Known rows, with every way that one mark hangs from another:
J597{J772{J549{J488}} J990{J594}}: [  1   8 -12   5 -23  14  27  -9  -4  21  -8 -15   0 -36 -36 -20  -7 -41
   1 -34 -12   4   6  -3 -11  -3  -9  18  20  16 -21  -5   3 -23 -17  -7
 -10 -25 -12   9 -22  -2   0  22 -19  -8  10   0  -3  17   3 -24  19  16
  11 -23  -3  11  -9]
J323{J468 J772{J549} J990}: [  0   8   6  18 -29 -11   8 -17   1  16  13 -23  13 -35   7  -2 -18  -1
  -9   6 -14   6 -17 -12 -16  17  -8  25  26  27   0   1   0  -5 -25 -12
  22  -2   3 -15 -18  -6 -10  -8 -16 -33 -11  -5 -22 -16   7  -2  -5   9
  -8 -41  13   9   7]
J13{J305 J594{J990}}: [-13 -13  14   0 -20   4  15  -5  -6   6  -6  15   9  -9 -16  16  -6 -10
 -11 -21  18   3   4  19  21  -3  14   8   7  12  -2  -1  -8   2  12  12
 -10  -2   3  23  -8  -3  12  11   0  -7   4   4   8   5 -16   2   4  21
   0  -4   1  17 -28]
J468{J323{J772{J549} J990{J594}}}: [  7   6   2  14  -9  19   9 -15   0  17  -1 -21  -3 -28 -12  -9 -13 -17
   7  12   1   9  -4  -3 -21  24  -5  15  15  27  -6   4  -3 -11 -19  -9
  11 -20  -6   4  -4   2  -4  -1 -19 -23  -3   8 -21 -27  14 -12   4  17
   4 -34  12   5   5]
J468{J323{J772 J990{J549 J594{J13}}}}: [  9  13  20  17 -11  28  11 -11  14  12   4 -16  -2 -24  -6  -4  -6   7
   7  13   7  22  -9   6 -25  15   0  14  12  20  15   2  -4   1 -21 -10
   9 -23   0  12  19   4  -9   1 -24 -21   1  10 -13 -25  20 -12   3  31
  -1 -38   9   1   3]
J64{J468{J323{J772}} J488 J990{J594}}: [  7   0  18  15 -25   7  -4 -10  -6   5 -21  22  -3 -50 -10 -25 -28  22
   6  12  12  13   1  -2  -8  16  11  -5   8  20 -11  -2  15  37 -30 -49
  11 -16  -7  12  34  -2 -25  -7 -20 -10  -9   7  -7 -29  16 -18   9  20
  19 -36  39  -4 -18]
J990{J549{J488} J594{J153}}: [ -8  18   9   2 -18  19  11   1  11   2  -2   2 -16 -23 -22 -21  18   9
  15   2   0  23   7  -8 -20  -6  -4   7  20  10   5  -2  -1  -1   3  -9
  -6 -15  -1  34   6  -8  -2   8  -9   3  14 -14  -4  12  20  -3   7  14
  -7   6  -8  -3  -7]
J990{J549 J594{J13}}: [  0  14  24  10 -14  23   8  -4  15  -4  -2   2   0 -11  -2   4   7   5
   3   5   0  14   6  16 -12 -13   2  11  10   2  15  -8  -1  14 -12 -16
  -5  -9   1  31  18  -8  -6   9  -7   8   5  -4   4   4  17  -3   1  29
  -6  -7  -5  -3  -9]
J13{J305 J594}: [-20 -15   4  -2 -11   4  19   0 -11   3 -14  10   9  -7 -16  12   0 -10
  -2 -20  11  -7   5  14  16  -4  10  -2  10  13   7   1 -11  -3  15  17
 -11  -8   2  26 -14  -3  12  18   8  -3   4   2  12  10  -9   6   6   5
   3   0  -1  17 -17]
J772{J549{J488}}: [  3   2 -26   1  -5   4   0 -10 -12   3   7 -11 -17 -16 -13 -20  -1 -20
  -5   1  -6   3  -1  -5   0  15  -9  14  19  -1   0   4  17 -18   1 -14
  -7  -4   0   3 -11  -4  -4  -3  11  -3  12 -13  -9   2   1   2   8  -4
   5  -3  -4  -6  -1]
J549{J488}: [  2   7 -24  -3   0   2   3  -1  -7   5   4  -4 -14 -10 -14 -19   0   1
  -2  -5  -1   9  -3  -6  -2  13  -6   6   7  -1  -5   4   8 -11   3   0
  -6  -6   1  -1  -3   4   0   2  12   1   7  -9   0   9   0   0   6  -3
   8   0  -1  -1   4]
J64{J990}: [  7  -1  10   6 -14  -4 -11  -4  -2  -3  -4  10   6 -10   3  -5  -4 -11
   7   2   3   4  -1   5   1   4   5   5   2   4   1 -10   5   8 -11 -13
  -2   1  -1   3   7  -2  -7   0   2  -1   4   4  -3  -3   1  -5   5   5
   1 -13   9   2  -9]
J102{J13{J594{J153 J990{J549{J488}}}}}: [-14   6  16 -14 -23  14  -1   5   7   2  15   8  -2 -23 -14   0  13  -6
   9  -9   1  33   9 -10  -2   6  10  19   9   6  17  -3   4 -22   7 -14
  -3   2   3  10  -1   2  -2   8  -5   0   8 -12  10   8  11 -14  -3  27
  -7 -27  -8  -5 -18]
J102{J13{J305} J153}: [-27  11  -8  -8  -4   3   3 -13 -10 -10   2   7  11  -7  -8   5   5 -13
   7 -19  10  19  -4   6   6   9  15   1   2   4  24   6   0  -4   3  -5
 -11  19   1  -1 -22  16 -13  -1  15   4   5   1  18  10  -3  -8   2  18
   9 -29 -13  -8  -4]
J990{J549{J488} J594{J13 J153}}: [ -4  26  18   2 -19  27  12  -5  16  -4   8   3 -17 -24 -20 -11  26   6
  11   2   4  31   1   2 -19  -5  -1  16  16  -6  13  -3   8   6   2 -18
  -7 -12   2  36  11  -5 -14   1  -8   5  15 -14   6  12  22   4   4  16
 -11   1  -9  -5 -13]
J13{J305 J594{J153 J990{J549{J488}}}}: [-18  -3  19  -1 -34  12  17  -3   2   2   3  16  -9 -17 -27   0  13   0
   0 -17  23  20   3   6   9  -4  12  12  18  11  16   0   1  -2  22   5
 -12 -10   5  38  -2  -6   5   8  -8 -11  16  -7   4   7  -5   5   9  18
 -10   0  -7  12 -34]
J64{J468 J488 J990{J549 J594{J13{J305}}}}: [ -4   1  39  17 -50  10  -5 -10  -2 -14  -9  40  -1 -40  -3 -13  -7  23
   5  -3  23  15   6  20   3 -13  17   7  18  13  18  -9  23  58 -21 -58
  -7 -16   6  48  33 -14 -31  -1  -7   4   4   0   3 -10  10  -1  15  32
   6 -25  21  -2 -36]
J64{J468{J323{J990}}}: [  6  -8   5   3 -26   7  -5   6   0   3  -1   4  -7 -15  -3 -10 -15  13
  11   9   4   6  -3  -4  -7  21  10   9   1   7  -5   2   6   9 -13 -19
   8 -18   2   7   7  -1  -7 -11  -3 -14 -10  10 -20 -25   1  -7   8   8
  12 -25  16  -5 -10]
J990{J549{J488} J594{J13{J305}}}: [ -6  18   3   7 -17  25  16  -9   3  -3   2   5 -11 -19 -22 -11   9   1
  -1 -12  15  18   3  17  -6   0   2  12  21   4  16   2   4  12  -1 -10
 -18 -19   6  44   8  -5  -4  13   9   5  16  -6   7  16  11   5  12  29
   1  -3  -9   2 -13]
J597{J990}: [  5   0   5   3   1   5  -4  -5   0   8   0   0   7  -5  -4   0   1 -14
   2 -15  -6  -4  -1   4  -3  -7   3   5   1   8  -8  -6  -6  -6  -8   2
   0 -13  -4   0  -4   2   3   3  -5  -4   4  10  -5   8  -6 -10   9   6
   4 -12  -3   4  -4]
J990{J594{J13{J305} J153}}: [-18  21  32  -4 -15  15  12  -7   7 -10   4  14  -3 -13 -18  15  31 -10
   6  -9  21  17  -2  13  -3  -7  11   5   3  -7   2  -1  -1  26   6  -3
  -8  -1   3  37 -10  -3 -13  -6  -5   6   3  -1  19  10   9  17   3   7
 -16   6  -6   7 -24]
J102{J13{J594{J990}} J153}: [-16   4   4  -6 -15   8   3 -13   0   0  -2   9  18 -22  -7  15  -7 -12
   4 -10 -10  31   2   5   5   5  19  13  -3   3  12  -2  -6 -23   0 -12
   1  20  -3  -5 -13  10  -4   6   3   5  -2  -4  21  11  -1 -25  -6  35
   7 -40  -7 -10 -12]
J323{J468 J772 J990{J549{J488} J594}}: [  0  25   2  24 -32   3  20  -9  12  22   4 -17   7 -50  -7 -17 -16  24
   1   0 -16  24 -10 -10 -33  13 -11  25  34  40  -2   1 -13  -2 -26  -7
  16 -22   3   6  -1  -4  -2  13 -14 -24  -4 -11 -16   3  21 -13   0  30
  -2 -38  10  12  13]
J468{J323{J990}}: [ 10  -1   1   3 -12  14  -1   0   2   7   6 -10  -2  -2  -3  -5  -7  -1
  13   7   7  10  -4   0  -9  20   1   6   0  13  -4   7  -2 -11  -8  -5
   9 -19   2   4   1   7   1  -8   0 -13   0  11 -17 -24   5  -6  10   5
   8 -19   4   0   6]
J13{J594}: [ -8 -13   5  -2  -8   6  13   3  -4   6 -13   3   8 -10  -8   8  -2  -6
   0  -5  -9  -3   6   4   5  -6   4   1   3   8  -2  -4 -10 -15   8   7
  -1  -7  -2  10  -3  -3   9  17   2   3  -1  -2   9   7   0  -5  -1   5
   2  -1   1   9  -6]
J990{J549{J488}}: [  5   5 -15   5  -9   9   3  -1   2   3   4  -6 -15  -8  -9 -23  -2  11
   3   2  -2  10   1  -4  -8   2  -6   6  16   6  18   1   9 -10   1  -8
  -8 -13   3  13  13  -3   1   8   4  -2  13  -8 -10   6   6  -3   7  11
   5  -4  -6  -7   3]
J64{J468{J323{J772}} J488{J549} J990{J594{J153}}}: [ 18   8  39   7 -32   5  -4 -19  -5   4 -10  17 -13 -54  -6 -27  -9  34
   8  29  14  19  -3 -17 -17  -5  22  -3   7  21 -19 -13  22  42 -26 -69
  11   0  -7  18  31  -5 -33 -14 -31 -12   0  -6 -12 -29  17  -5   5  16
  12 -35  36  -7 -31]

Rows:
[  1  10  23   0 -15   8  -1 -13   3  -8  17  13  -2  -1  -5  16   3  -8
 -18 -12  30  16 -10  24  15   3  16  14  -3 -14   8   0  10  23   2  -5
  -8  10   8  13   2   2  -7 -14  -2  -5   5   6  11  -2 -12  12   2  22
 -10  -9  -1   6 -31] : J594{J13{J305} J990}
[  7   9  -7  17  -9  -2   9  -5   3  15  15 -14 -12 -27  -5 -19  -7  17
   1   1  -5  19 -10 -11 -20  11 -13  21  22  29  18   3   1  -8  -8   2
   3 -20   2 -11   7   3  -7   9 -16 -27  11  -5 -17  -8   6  -9   0  18
  -3 -32   6   5  11] : J323{J772 J990{J549{J488}}}
[ 11  10  -6  11 -24  30   7  -3   7  12  -1 -11 -10 -19 -20 -24  -8   5
  19   6   3  21   5   1 -22  18  -5  13  17  25  -3   6  -4 -15 -13 -11
   3 -34   0  29   9   2   5   6   1  -8  10   2 -21 -14  18 -15  18  23
  13 -19  -1  -1   7] : J468{J323{J990{J549{J488} J594}}}
[  6   2  40  20 -49  10  -8  -8   4 -10  -9  36   0 -43   1 -16 -10  27
   7   8   9  18   5  13  -5 -13  14   9  15   9  13 -12  22  52 -28 -63
   1 -13   5  35  39 -16 -32  -3 -14   9   0  -4   2 -13  18 -10  10  31
   6 -28  21  -7 -30] : J64{J468 J488 J990{J549 J594{J13}}}
[ -6   7  -1  11 -11  -9  11 -17  -2  10   0 -18   8 -31   3   0 -18  -4
 -16   7 -12  -2 -15 -11 -10  15  -4   9  21   9   3   1   6  -3 -18 -11
  16   9  -1 -15 -10  -8  -7  -7 -15 -23 -12  -7 -12  -9   7   3  -7   5
  -5 -27  13   2   3] : J323{J468 J772{J549}}
[ -7  10  22   1 -30  13  26  -8   7  13  -5  -6   6 -28 -27  -5  11 -41
  10 -30  -6   6   4  -5 -13 -16  -2  13  14  13 -16  -9   1 -10 -14  -8
  -4 -15 -11  14 -26  -7  -8  12 -42 -12   2   3  -4   9   7 -17  12   9
  -5 -19  -5  11 -19] : J597{J772{J549} J990{J594{J153}}}
[  6  13  27   2 -44  29  -4  -2  13  -7  -9  19 -19 -40 -19 -26   3   8
  21  13  10  32  -4   1 -18  16  18  14  13  -8  10 -13  23  24 -19 -46
  -7 -18  -1  44  32  -7 -23 -10  -9  -1   5   0 -10 -13  23  -5  14  24
   5 -27  17 -15 -32] : J64{J468{J323} J990{J549{J488} J594{J13 J153}}}
[-27   0  26 -19 -22   6   2   1  -3  -4  11  17  10 -14 -15  21  16 -19
   5 -22  19  21   8   2  14   5  19  12   2   8  10  -1  -2  -5  14   2
  -6  10   3  15 -18   4  -1   3  -3  -3   1  -2  20   7  -1  -3  -3  18
 -10 -21  -5   7 -29] : J102{J13{J305 J594{J153 J990}}}
[ -3  20  29  -2 -29  17   4 -12  11 -10  27  15 -22 -11 -16  -2  23   3
  -5 -10  33  35 -12  11   4   0  14  20  11 -16  27   0  22  18  13 -14
 -11   0  10  28   9  -1 -17 -18 -10 -11  17  -5   3   0  -2  17   8  20
 -18  -5  -9   0 -35] : J594{J13{J305} J153 J990{J549{J488}}}
[ -6  15  31   1 -29  19  24 -11  10   8   3  -6   5 -29 -24   4  17 -44
   6 -29  -3  13  -1   3 -12 -15   2  17  10  -2  -6 -12  10  -5 -15 -15
  -5 -13  -7  17 -22  -5 -17   6 -40 -10   4   3   6   6  10 -10  10  13
 -11 -25  -4   9 -25] : J597{J772{J549} J990{J594{J13 J153}}}
[  6   2  -7   6 -20   9  22   0   5  18   0 -11  -1 -18 -21 -23  -7 -10
   2 -35  -5  10  -1  -6 -11  -8  -7   9  16  14   8  -4   4 -21 -12   0
 -10 -27  -5   1   0   3   2  23 -27 -16  13   4  -9  13   0 -22  16  19
  12 -27  -6   6  -4] : J597{J772 J990{J549{J488}}}
[ -5  15  23  13 -18   3  10 -14   3  11  10 -11  -4 -36 -10  -1  12 -15
  10   8  -5  17  -5 -11 -23   3  -8  25  21  27  -4  -3  -2   3  -9  -8
   9  -7  -4   2 -19  -6 -14  -4 -32 -23   1  -5 -10 -11  15  -1  -4   9
 -19 -24   8  13  -5] : J323{J772{J549} J990{J594{J153}}}
[  8   5  12  14 -24  28   5  -1  13   9  -4  -8   0 -10  -9 -10  -7   5
  22  10   4  14   6   6 -21  11  -1   9  13  27   2   2  -9  -8 -16 -12
   8 -30   1  30  13   0   5   5  -6  -9   3  10 -21 -22  15 -16  12  26
   8 -19  -1   2   5] : J468{J323{J990{J549 J594}}}
[  2  -7   2   7 -24  12  11  -1   5  11  -2   4  -5 -20 -12  -5 -10   5
  -5  -4  -3  16   5   6   4   0   3  17  15  10   5  -4   0 -18   4  -4
  -5 -11   1  18  12  -5  12  17  -3  -3   9  -8  -2   7  -1 -12   4  29
   3  -9  -2   4 -16] : J13{J594{J990{J549{J488}}}}
[  2   9  23   8 -44   6  -3   3   8  -6 -12  24 -14 -41 -16 -29   3  12
  21   3   0  22   7  -7 -16   3   9  15  19   9   3 -16  12  27 -14 -36
  -9 -13  -2  38  21 -14 -16   2 -10   2   6  -9 -10   4  16  -8   9  21
  -1 -16  15  -6 -28] : J64{J468 J990{J549{J488} J594{J153}}}
[-19  -8  36   1 -34  11  16  -3   7  -2   1  20   1  -9 -16  12  11  -1
   1 -15  25  12   5  11  11 -12  18   6  13  13  21  -3  -4   7  17   5
  -9  -3   5  37   0  -7   4   5 -17 -11   8   0   2   1  -6   3   4  21
 -14   1  -6  13 -37] : J13{J305 J594{J153 J990{J549}}}
[ -8  20  42   4 -20  27   8  -5  22  -8   4   7  -6 -13  -6   6  27   6
  13   7   5  24   2   6 -16 -18   6   8   9  -6  18  -7   2  17  -3 -19
  -1  -6   1  37  12  -8 -14  -1 -19   5   6  -6   6   2  23   5  -1  19
 -18   0  -7  -5 -17] : J990{J549 J594{J13 J153}}
[ 16  13  32  11 -30   6  -2 -28 -12  -5   4  20   4 -31   0  -7   4  14
  -4   9  21  13   2  16   5 -23  18   6  10  16 -10 -12  18  42 -18 -56
  -6   2   5  35  13  -5 -25   1   5   8  17 -10  10   0   6   7  12  21
   8 -18  10   8 -28] : J64{J488{J549} J990{J594{J13{J305}}}}
[  9   2  -2   9 -34  20   3   4   4   7  -7   1 -16 -30 -16 -29 -15  19
  14   6  -1  16   5  -3 -20  20   5  16  17  19  -5   1   3   6 -17 -26
   2 -34   1  29  15  -5  -2   2  -1  -7   0   1 -24 -16  12 -13  16  26
  17 -24  13  -6  -8] : J64{J468{J323{J990{J549{J488} J594}}}}
[ -8  27   0  18 -34   4  22 -26  -6  16  15 -15   4 -55 -16  -5  -8 -10
 -14  -8  -3  21 -19   2 -17  23  -4  36  35  23  -5   5   2   6 -21 -14
   7 -13   6  12 -26  -5 -15   0  -2 -26  -1 -10  -6   3  12   7   5  21
  -7 -42  11  17  -4] : J323{J468 J772{J549{J488}} J990{J594{J13{J305}}}}
[  2  19  42  -6 -18  11  -6  -8  18  -9  24  13 -10  -9  -1  16  22  -2
  -5   4  18  30 -13   7   1  -3  16  18  -8 -27   5  -5  15  17   5 -17
   5  15   4   5   5  -1 -19 -26 -20  -5   2  -1   9  -7   1  12  -5  10
 -25  -8  -1  -3 -31] : J594{J13 J153 J990}
[ -7  -5  38   1 -30  12   9   3  15   3   1  13  -1 -13  -7  11   9   5
   6   0   4  18   5   1   1 -14  11  10   8   6  13  -8  -2  -6   9  -5
   3  -2   0  23   9  -9   3   6 -23  -8   4  -4  -1  -3   3  -5  -2  21
 -16  -4  -3   5 -27] : J13{J594{J153 J990{J549}}}
[ 25   1  19  10 -24  -8 -12 -20 -14   0   6  11  -1 -22  11 -18  -6  21
   0  19   9   5  -1  -4   3 -20  11   1   4  17 -10 -11  21  22 -17 -53
   3   7   1   5  19  -3 -20  -5  -2   0  15 -12  -5  -9   1  -1   7   6
  10 -19  11  -3 -15] : J64{J488{J549} J990}
[  7 -11  24  17 -43  -4 -16  -3  -3  -9  -7  31  -3 -31   9 -25 -18  34
   8   9   8   7   4   1   2  -9  11   1  13  14  18 -10  25  39 -21 -56
   4 -11   4  18  37 -13 -26  -5 -11  -1   2  -2 -12 -20   5 -10  10  16
  10 -23  23 -11 -23] : J64{J468 J488 J990{J549}}
[  3  19   9  11 -15  24  14  -5  11  14   4 -15 -18 -31 -22 -23   2   9
  18  10   6  30  -7 -13 -31  19  -5  13  18  27   6   6  -4 -10  -9  -6
   9 -28  -3  14  10   6  -7   0 -23 -25   8   0 -19 -18  21 -11   7  18
   1 -28   5   2   4] : J468{J323{J772 J990{J549{J488} J594{J153}}}}
[  2  19   1  19 -46  10  14  -3  12  15   4  -7  10 -37  -9 -17  -9  20
  13   0 -14  23  -1  -4 -25   6  -7  25  30  34  -8   0 -12  -4 -22 -14
  12 -25   6  28  -5  -9   2  11   5  -8   0 -13 -18   9  19 -12  10  27
   0 -21   0   7   8] : J323{J468 J990{J549{J488} J594}}
[-27   1  10   0 -24  13  10 -16   0  -4  -4  14  16 -16 -12  14  -4  -8
   3 -21   9  28   4  17  10   0  22  12  10  15  34  -1  -5 -13   5  -8
 -11  13   3  16  -9   9  -2  12   4  -1   8   2  15  10  -5 -19   2  45
   6 -38 -13  -5 -20] : J102{J13{J305 J594{J990{J549}}} J153}
[-12  21  22   1 -33  25  33  -6  11   8   3   3  -4 -29 -37 -12  19 -19
   7 -44  12  23  -2   6 -13 -16   4  14  17   6   9  -5   3   1  -5  -1
 -18 -28  -2  34 -10   1 -11  18 -31 -11  16   3   8  21   8  -8  20  24
  -4 -19 -10  13 -25] : J597{J772 J990{J549{J488} J594{J13{J305} J153}}}
[-19  -7  31  -5 -28   5  15  -4   0   1   0  21   3 -11 -19  18  13 -10
  -1 -16  23  13   2  10  15  -6  19   6   5   6   3  -1  -5   7  21  11
  -7   2   2  28 -12  -4   3   2 -11  -9   5   1  11   4  -9   8   3   9
 -12   3  -2  16 -37] : J13{J305 J594{J153 J990}}
[-14   7  -8  -2 -20  15   8 -13   2   4  -1   5   4 -27 -15  -3  -7  -4
   5 -10 -10  39   3   3  -2   7  14  19  11   8  23   0  -1 -31   2 -17
  -6  10  -1   3  -3  10  -4  12   7   3   9 -11  12  15   4 -29   0  42
  11 -42 -11 -14 -10] : J102{J13{J594{J990{J549{J488}}}} J153}
[  6  23  15   9 -17  31  12  -9  15  11  10 -15 -18 -33 -21 -16   8   7
  13  11   8  35 -13  -6 -31  19  -1  17  15  14  10   5   2  -5 -11 -15
   8 -25  -1  16  13   7 -15  -5 -23 -22   9   1 -11 -19  25  -4   6  21
  -6 -33   7   0  -2] : J468{J323{J772 J990{J549{J488} J594{J13 J153}}}}
[  9  12 -15  11  -8  19  11 -17  -5  21   2 -25 -14 -37 -22 -22 -13 -16
   4   9  -2  16  -7  -6 -22  32 -10  20  22  26 -11   7   2 -19 -16 -10
   7 -24  -5   4  -4   4  -4  -1 -10 -22   4   0 -20 -21  14 -12   9  15
  10 -32  11   4   8] : J468{J323{J772{J549{J488}} J990{J594}}}
[-22   0  18 -21 -10   8  -1  10   0  -3   4   8   9 -15  -8  16  20 -14
  15  -8  -4  16  10 -11   0   2  10   7   0   4  12  -4  -5 -19   8  -4
   0   7  -2   4 -14   3  -4   7  -1   5  -1  -7  18   8  13  -8  -8   4
  -8 -19  -5  -1  -9] : J102{J13{J594{J153}}}
[ -7  12  27  -2 -23  10  25   3  13  15  -8   1  11 -25 -25  -2  12 -22
  15 -35  -4  11   4  -5 -14 -17   1   5   3  12 -19  -9 -10  -3 -11   6
  -3 -17 -10  10 -18   1  -3  16 -40 -10   0   6   4  15   7 -20  10  10
  -4 -16  -3  15 -15] : J597{J772 J990{J594{J153}}}
[-24   5  14 -15 -27  13   6   2  -2  -2  15  14  -3 -20 -22   3  14 -10
   5 -21  17  28   9  -3   7   7  14  17  14  12  25   1   4 -13  14  -5
 -12   0   6  23  -8   3  -1   7   1  -3  13  -9  11  12   2  -5   2  26
  -6 -21 -10   3 -26] : J102{J13{J305 J594{J153 J990{J549{J488}}}}}
